What can hang from each mark:
volo: dolef godel rizo
vovid: fufi noro
godel: dolef rizo volo
kefe: godel noro rizo
fufi: rizo
rizo: godel kefe noro volo
noro: kefe rizo vovid
dolef: godel kefe volo

Each row was made from one small tree. The marks that hang from a mark follow it in brackets, in alphabetical order. Every link used is in the known rows. Write each row's tree.
Known rows:
noro{rizo{godel} vovid}: [ 19  33  31   9 -31  12  -8 -37 -51  -3   9   6 -19  19  -6  16  19 -38
   3  21  31  17  18 -72  14  50  -1  18   8 -12  60]
godel{dolef rizo{kefe noro{vovid{fufi}}} volo}: [ -4  14   8 -20 -33 -33 -10   3  21 -76  50  12   4 -32 -17 -18  39 -18
  17  16  76  20   8  23 -31  52  24  11 -14 -23  23]
fufi{rizo{kefe}}: [ 30  26  -2   9  -5   7 -19  12   4 -10  22 -25  -8 -10  18 -22   0  19
  18 -23  34  16  19   3 -36  -2  -9  -7 -20 -12 -18]
rizo{godel{dolef{kefe}} noro volo}: [-55  14  -3  39 -35  15 -11   1  57 -40  26 -30  -2 -23  20  14  24 -19
 -33  16  29  47  59  17  22  26  41  28 -21 -31  43]
fufi{rizo{godel kefe noro{vovid} volo{dolef}}}: [ -1  45  12  34 -24  21 -46 -16   4 -38  30 -43 -19 -21  17 -24  27 -10
   9 -15  52  51  58   9  -5  36  39  -2 -33 -21  38]
fufi{rizo{volo}}: [ 13   2 -19  -7 -15 -13   2 -15 -14 -50  36 -14  -6  -1  25 -10  27   6
  26 -10 -11  15  16  22 -10 -15   6  -2  -9 -21   1]
fufi{rizo{volo{dolef{godel}}}}: [-15   4 -24   9 -19 -26  -1 -19  -4 -51  22  -9   5  25  20  -4  21   8
  10 -12  -5   7  20  28  -3  -7  10 -18  -4  -6   5]
volo{rizo{godel}}: [ 12   7   0 -17  24  57  -8  -9  26 -16  13 -33  -4 -16  24  -6  28 -10
   4 -38   5   1  46 -18  29  12  46 -14 -32   8   2]
noro{rizo{volo}}: [-14   6   1  20 -51 -17  14 -17 -38 -20  29   8   2   9  17  15  34   9
  26  20  24  12   2  -8  15  -5 -26  12  18 -15  27]
noro{kefe{godel{dolef} rizo} vovid}: [ 49 -11 -22  40 -63  -4 -22  -6 -17 -17  15  38  -9  80 -76 -22  21 -18
  20  39  69  27  16 -17 -25  13  -8  30 -15   0  51]
fufi{rizo{godel kefe volo}}: [ -5  44  -6  20 -26  28 -21 -13   6 -24  45 -35 -20 -38  32 -21  40   9
  26 -16  22  23  43  10 -12  -2  13   5 -34 -27   4]
rizo{noro}: [ -4 -16  10  33  13  -1 -14  22  29   4   8 -30  -1  -1  20  -1 -13   1
 -10  -6  25  37  11  -8   8   7  24  11   6  -3   8]
fufi{rizo{kefe noro volo}}: [  7  16   3  41 -20   1 -30  15  15 -34  49 -45  -5 -18  38 -23  21  20
  23 -17  43  48  33  21 -24  -9   8  10 -17 -21   1]
rizo{godel}: [-20  18  -1   6   7  34  -2 -16  18  15   3 -17 -20 -27  10   3  10 -11
  -5  -5   0   9  21 -20  24  15  32   5 -16 -11  13]
rizo{kefe noro volo{dolef godel}}: [-68  25  21  67 -39   7 -39  26  51 -19  23 -42  27  13  11 -14  36  11
  -3  -4  54  36  52  40  -8  -3  14  -1 -31  16  17]
fufi{rizo{kefe{noro} volo{dolef}}}: [ -1  30 -21  21 -36   9 -35  -3  -9 -35  26 -20   9 -17  19 -28  18  11
  42 -31  29  44  31  44 -23  -1 -14 -22 -28 -10  -7]
rizo{godel{dolef volo} kefe noro{vovid{fufi}}}: [-35  36  42  15 -16  18 -52   1  54 -12  32 -17 -16 -46 -15 -24  50 -28
   2  23  83  19  37   6 -16  68  53  21 -19 -29  39]
rizo{kefe}: [ -2  36  17  26 -21  18 -26  18   8  16   9  -8   2 -18  -3 -15   5  16
   6  -3  44   3  12   8 -25  -2 -23   3 -15   3  -6]
dolef{godel kefe{noro{vovid}} volo{rizo}}: [ 33   6  39  41 -15  28 -58 -20  37  -6  33  16  27  87  10  21  17 -29
 -23 -14 -13  24  25 -57 -58  11 -68   3  10  17  27]
dolef{godel volo{rizo{kefe}}}: [ 12   5  21  42  -3  12 -28  -4  47  21  31  -6   9  46   7   7  22  17
   6 -16  15 -16  13 -29 -27 -18  -3 -17   3  25  15]
rizo{godel{volo} kefe noro{vovid}}: [-22  57  52  37 -18  46 -68  -8  29  -9  48 -32 -16 -42  15 -19  42 -26
   6  14  67  39  43 -19  -4  40  31  36 -18 -27  50]
vovid{fufi{rizo{godel noro volo}}}: [-11 -27   7   6  29  -6 -11  -9  40  -4  31 -31 -34 -32  30 -28  46  13
  14 -15  12  17   9  12 -15  29  30   1  -3 -30 -24]
noro{rizo{kefe}}: [  3  30  16  36 -41   3  -6  12 -19  19  14  -3   0  -1  10   3   7  22
  19   7  69  14   6 -27 -10   8 -40   6   8  -6   8]
rizo{godel{volo{dolef}} noro{kefe vovid{fufi}}}: [-19   0  12   3   5  23 -52 -25  32   1  28   8 -24 -25 -20 -30  55  -7
  -9  24  54  33  18  -2 -24  86  46  -3 -13 -38  42]
dolef{kefe{godel{rizo} noro}}: [  0  15  -8  49 -31  25 -32   6  20 -17  35  -2  16  35  24   8  -1 -13
  -8  -6  11  60  21 -21 -23 -16 -88  29  -4   2 -22]
vovid{fufi{rizo}}: [ 19 -30   4 -24  37 -22   0  -4  19   6   8  -4 -23 -10   7 -30  24  20
  15 -16   6 -12 -16   9 -40  27  -3 -17   3 -16 -47]
godel{rizo{noro{vovid}} volo{dolef}}: [ -1   6   2 -23 -14 -20 -11 -27 -12 -78  33  10   1 -14   4  -6  25 -23
  12   4  38  30   6  12   7  47  23  -4  -6 -19  38]
noro{kefe{godel} rizo vovid{fufi}}: [ 35  -5   6  33 -44 -15 -31 -17 -41  25  33  43 -14  69 -46 -16  52  12
  14  53  61  18 -11 -51 -57  39 -57  13  23  -4  24]
godel{dolef{kefe{noro{vovid{fufi}}}} rizo volo}: [ -3   8  -9 -49 -38 -22  -3 -18  12 -90  44  46  20 -10 -12  -1  39 -36
   3  15  22  22   2  21 -46  53 -37  11  -9 -32   3]
godel{volo{rizo}}: [ -3   2   6 -42   3  23 -16 -14  13 -55  45  -1  15 -18  24 -10  60  -4
  32  -7   7 -19  17  23  10  -5  18  -3 -12 -11   3]
vovid{noro}: [-20   4   4 -18  41   6 -10  -2  24 -13 -16 -28 -24   4 -15  13   9   8
 -13   4   7 -24 -54 -26   8  -9 -11  -7   5   0 -19]

Which tree is each row?
[-30   0 -37  47 -34   1 -25  18  22  -8  13 -10  26  39 -12   6 -10 -28
  30   5  13  50  24  11  21 -32   1   8  -1  21   1]
kefe{godel{dolef} noro}
[ 63 -15 -19  45 -62 -10 -26 -17 -13  -1  15  46 -17  81 -84 -19  20 -13
  29  43  65  23   7 -21 -34  15  -6  18 -11  -5  66]
noro{kefe{godel{dolef{volo}} rizo} vovid}
[ 29  14 -30  -2 -38 -27  19   2  14 -22  11  18  -5 -16 -34   3 -12   8
  14  -3  48  11   0   7 -28  23  17 -28 -26  -5  22]
godel{dolef{volo} rizo{kefe}}
[ 30 -20 -27  31 -22  34  -3  -3  14  25  14  15 -28   4 -24 -27  18  22
  17  -1  55  30   8 -17 -16  18   5  15 -26 -27  15]
noro{kefe{rizo{godel}}}
[ 16 -40  11  -3  45 -22  -8  10  39   8  12 -23 -24 -11  19 -31  16  21
   8 -20  22  10  -8   5 -35  30  13 -10   8 -18 -41]
vovid{fufi{rizo{noro}}}
[-24   3  46   2  19  17 -43 -26  34  -8  35 -17 -29 -31  11 -16  56 -32
   2  18  26  20  15 -18   2  59  46  27   2 -33  34]
rizo{godel{volo} noro{vovid{fufi}}}
[-19  15 -14   9 -29  -1  23  -8  -4   3   0  -4  -8  -3   2  23   1  -7
   4  11  44  13  22 -35  32  32  26   0   0 -17  34]
noro{rizo{godel{dolef}}}
[-45  50  17  58 -71  10 -58 -12 -17 -26  25   9  30  23 -12 -13  34 -21
  18   2  27  34  29  29 -21   3 -39   1  -7  20  30]
rizo{kefe{noro{vovid}} volo{dolef{godel}}}
[ 28   0   7  14 -12 -15 -22 -12 -16 -62  43 -28  -8  14  24 -11  23 -17
  13  -5   5  45  26   1 -14  10  21  14  -3 -20  29]
fufi{rizo{noro{vovid} volo}}
[-30  24  22  67 -40  10 -38  23  23 -15  43 -34   4 -26  22 -17  31  16
  12   4  55  43  30  29 -10 -14  -3  26 -10  -8  18]
rizo{kefe noro volo}
[ 54 -10  -3 -21 -17 -12 -29 -25 -32 -19  35  40 -16  24 -41 -40  58   9
   5  23  11  11  -8   1 -89  53 -21  -6  -7 -21   9]
noro{kefe vovid{fufi{rizo{volo}}}}
[ 42 -21  16  -4 -17  18 -28 -36  -4   7  28  46 -39   9 -52 -49  71  -5
  28  26  57   4 -10 -18 -52  64  -9  24 -12 -38  26]
noro{kefe{rizo{godel{volo}}} vovid{fufi}}
[-20 -21 -18  37 -52 -19   0  -3  33 -39  28   8  -6  39 -24 -11  36 -16
  65  30  70  -4  15  29  44 -36  12  43  -2 -15  25]
kefe{godel{dolef volo} rizo}
[ -1  22  11   6 -23  16 -38 -12  -3 -16 -26  20  21  23 -19   1 -13 -25
 -27  -6  17  28  23   9 -22  49 -50 -18 -11   2  14]
volo{dolef{kefe{noro{vovid}}}}
[-23   4 -11  26 -18  39 -55  -2  21 -32  61 -18  27  22  29 -10  49 -23
  65  -9   7  40  28  12  23 -47 -14  16  -3  12  -7]
kefe{godel{volo{rizo}} noro}
[ 36  13  30  -3   6  50 -50  10   9  -9  19 -15  12  -3   1 -36  36 -12
  28 -42  35  15  31  -4 -33  22 -17 -13 -24  22 -20]
volo{rizo{kefe{noro{vovid{fufi}}}}}
[-37   1  17   8  18 -20 -15  12  44  17  -9 -22 -33  13 -31  -1  40  31
  10  25  81 -36 -60 -27 -14  11 -42  -7  20   0 -40]
vovid{fufi noro{rizo{kefe{godel{dolef}}}}}
[-59  61   1  34 -50  38 -29 -21  12  -4  12 -17 -10 -52  -1 -16  44   5
  11   0  44  10  47  41  17  19  16  -9 -40 -10  29]
rizo{godel kefe volo{dolef}}
[-27  21  -3  28 -23   4 -25  -3  23  -4 -21   7  11  35 -12   5  -5   3
 -30  13  32   2  29  18   0  14 -45 -12  -9   8   3]
volo{dolef{kefe{godel}}}
[-15 -24   6  25   9 -24 -27  -1  46 -15  22 -18 -16  10  17 -26  40  22
   2   0  32  15  15  34 -31  20 -22  -4   4 -17 -30]
vovid{fufi{rizo{noro volo{dolef{kefe{godel}}}}}}
[  7 -21  14  27 -26 -10 -37  -7  -3 -20  45  13  -8  11 -20 -28  59   4
  -4  30  26  41   3  11 -51  39  -2  19   5 -19  32]
rizo{noro{kefe vovid{fufi}} volo}
[-12  20   8  66 -44  24 -39   9  13   7  27   0  19  50  26  16   3  -8
   0  13  32  55  24 -34 -16 -15 -99  32  14  -3  -8]
dolef{kefe{godel noro{rizo}}}
[-15  -2  35  -7 -48 -43   5 -26 -30 -37  22  27  10  59 -28   4  69 -29
  11  39  20 -12   6 -19 -25  43 -17  12  15   3  35]
noro{rizo{volo{godel{dolef}}} vovid{fufi}}
[-33  17   6  25 -37   3 -17 -19  14 -52  25 -23  -9  -9  -8   8  33 -50
 -13  22  20  44  53   2  31  39  77  26 -17 -17  77]
rizo{godel{dolef} noro{vovid} volo}
[ -8   6  12  -8  20  20 -36  -7  38  12  37 -15 -23 -50  23 -42  50  12
  42 -22  29  12   3  12 -41  30  -4  -7 -13 -31 -43]
vovid{fufi{rizo{godel{volo} kefe{noro}}}}
[ -4  25  16 -25 -10  35 -32  -2  19 -43  50  -6  16 -28  22 -19  62   6
  36  -9  36 -16  25  27  -6  -5   2  -1 -21  -9  -1]
godel{volo{rizo{kefe}}}
[ 40 -24  36  -8  35  22 -29   6  20 -26  14 -28   0  14   9 -21  29 -15
  -2 -28  27  12  28 -18  -7  36  30  -6  -8  16   3]
volo{rizo{noro{vovid{fufi}}}}
[-31  11 -25   9  -9   2 -26  -9  11 -10  15  -2 -18  35 -27  13  42  38
  10  39  67  -4 -49 -29   0  -6 -38 -12  11 -14   4]
vovid{noro{kefe{godel{volo{dolef}}} rizo}}
[-17   4 -20  -5 -15 -16   1 -13   8 -55  21 -20  12  30  17  -8  32   2
  13 -17 -12   9  33  31  -8  -5  20 -23 -26  -1  -1]
fufi{rizo{volo{dolef godel}}}
[-34   5   7  25 -48 -14  16  -8 -15 -23  35  -3  18  41  21  19  47   3
  18  17  12  11  15 -16   7 -14 -20  14   8   0  20]
noro{rizo{volo{godel}}}
